Each row comes from the steps of one path. Every step used is in the known rows, and no mark comes twice. Write the path behind each row, first mark first.
Known rows
tiga > vepu > rukede > tusi > sizar > baviven: [ 13   5  11 -15  -7 -38  11   4  43  16 -29 -13   5  -3   5 -10   1  -5
 -23]
rukede > vepu: [  5   2  -7  -9   4  -8   8  -5   5   3  -2   2 -10  -1   5   2   9  -9
  -1]
sizar > vepu > tiga: [  6   7  13 -10   2 -14  14  -9   9   4 -13  -8  -6   1   1 -11  -4 -17
   5]
vepu > sizar > tusi > rukede: [ -7   3  26  15   4 -19 -15   1  28  25 -14  -6  16 -22   6  -5  16   7
   5]
tusi > rukede > vepu: [  8   2   6  -2   8 -15  -6  -3  17  11   5   5 -14 -17   3   1   8 -11
  -2]
rukede > vepu > sizar > tusi: [ -5   5   5  -1   3 -20   9  -8  23  19 -23  -6   9  -8  11  -3  25  -2
   6]
tusi > tiga > vepu > sizar > baviven: [ -5  -2 -13  -1 -14 -21  -4  -1  48   5 -24 -17   8  -4  18 -12   2  -5
 -10]
rukede > tusi > tiga > vepu: [  1  -7   3  -7 -17 -18  -5  -2  27  -5 -16   8  -5  -2   2  -5   4 -15
 -10]
tusi > rukede > vepu > sizar > baviven: [  0   4  -2   2   7 -23   0  -2  49  20 -17  -8  -2 -16   8   3  11  -5
  -1]
sizar > tusi: [ -5   6  10   0  -4 -13  -2  -1   4   6  -8  -1   7   5   7  -4  11   4
  -2]
rukede > tusi > tiga: [ -5  -7   2   0  -9  -8  -9  -5  21 -12 -14  20   1  -2  -6   6  10  -9
   2]
baviven > sizar: [  5   0  -2  -2   2  -5   2  -9   8   8 -18  -4  10   0  -7  -1  -6  11
  10]
tusi > rukede > vepu > tiga: [  9   4  12  -9   6 -15  -7 -14  18   9  -9  11 -16 -23  14   5  10 -21
   9]
rukede > tusi > tiga > vepu > sizar: [ -4  -8   5   3 -13 -18  -3  -3  40   4 -29   0   8 -14   0  -6  10 -12
  -1]
rukede > vepu > sizar > tusi > tiga: [ -8   1   1   1  -2 -24  -5 -14  32  13 -25   3  12 -12  18  -5  30  -6
   6]
baviven > sizar > tusi > rukede > vepu: [  8   7  13  -5   6 -32  -5 -13  29  26 -21  -1   6 -12   4  -3  15   6
   6]
tiga > vepu: [  7   1   0  -6  -7 -10   4   2   7   5  -2 -14  -5   1   6 -12  -5  -7
 -13]
tusi > rukede: [  3   1  13   7   5  -7 -16   3  11   9   6   2  -3 -14  -1   1   0  -1
  -1]
baviven > sizar > vepu: [  9   5   5  -7   6 -18  18  -5  17  14 -19 -16   7   8 -17 -15 -13   6
   3]
vepu > rukede > tusi: [  7   3  19  -1   9 -11   3   4   9   8 -15  10  -1  -4 -13   2   3   1
  10]

Which path is each row?
[ 15   8  23  -6  12 -28  12   3  14  21  -8 -19  10  -7  -5 -21  -2  -4
 -12]
tusi > sizar > vepu > rukede
[  2   1   8   7  13 -14  -4  -4  30  21 -10  -2  -2 -28   2   1  13  -8
   8]
tusi > rukede > vepu > sizar
[  1   6   7  -2  -2 -19   0 -10  12  14 -24  -5  19   5   1  -5   5  16
   7]
baviven > sizar > tusi
[ 18  11  17  -8  19 -24  15  -2  13  26 -20 -19   9   1 -18 -20 -14   8
  11]
baviven > sizar > vepu > rukede
[ -2  -1  -1  -7 -13 -21  10  -2  41  -2 -25   3   9   3   0   8   7  -2
 -18]
rukede > tusi > sizar > baviven
[-13  -1   9  10  -6 -17 -13  -7  26   8 -23   0  21 -11  14  -5  22   3
   8]
vepu > sizar > tusi > tiga
[ -2   2   3  -1  -6 -22 -13 -14  22   6 -26   4  20   0   8  -5  12  10
   8]
baviven > sizar > tusi > tiga
[ 13   5  20  -8  10 -34   5  -6  35  15 -35   2   9  -2 -24 -14  -4  -1
  15]
baviven > sizar > vepu > rukede > tusi > tiga
[ -2   4  26  10  -3 -29 -11   3  35  30 -15 -20  10 -21  12 -16  11   0
  -9]
tiga > vepu > sizar > tusi > rukede
[-10   3  13   9   0 -13   0  -2  17  16 -21  -8  18  -6   7  -4  17   7
   7]
vepu > sizar > tusi
[ -2   2   6  -6 -17 -27 -12  -5  20   3 -11  -7   4   2  20 -17  12  -7
 -15]
sizar > tusi > tiga > vepu
[ 13   9  16  -8  -2 -39 -11  -7  25  24 -30 -12  17  -5  12 -23   4   8
   1]
baviven > sizar > tusi > tiga > vepu > rukede
[  6   1  11  -6   0 -21  14  -2  16  10  -7 -16   9  -2  -3 -16  -2  -9
 -20]
tusi > sizar > vepu
[ -8   1  -9   4  -2  -7   6   2  32   8 -21 -12  10  -1   6   1   2   5
   2]
vepu > sizar > baviven
[  4   0  15   0   4 -15 -11   0  19   1 -16  18   2  -8  -7   1   8  -5
  10]
vepu > rukede > tusi > tiga
[  7   2  -1 -15   1  -9   8 -17   7   1 -15   7 -11  -9  17   5  11 -20
  10]
rukede > vepu > tiga
[  8   4  17 -11  -1 -22  13 -15  18   8 -19 -11   6  -9   8 -11   2 -18
 -10]
tusi > sizar > vepu > tiga
[  1   0  -5   0   8  -7  12  -7  18  13 -16  -4   2 -13   4   1  13  -6
   9]
rukede > vepu > sizar
[ 12   2   9  -6  -1 -20 -13   2  13   9  -5  -7  -2 -10  11 -18  -1  -8
  -5]
tusi > tiga > vepu > rukede
[  8   7  19  -6  -3 -34 -15   1  17  16 -12  -9   5  -5  18 -22  11  -3
  -7]
sizar > tusi > tiga > vepu > rukede
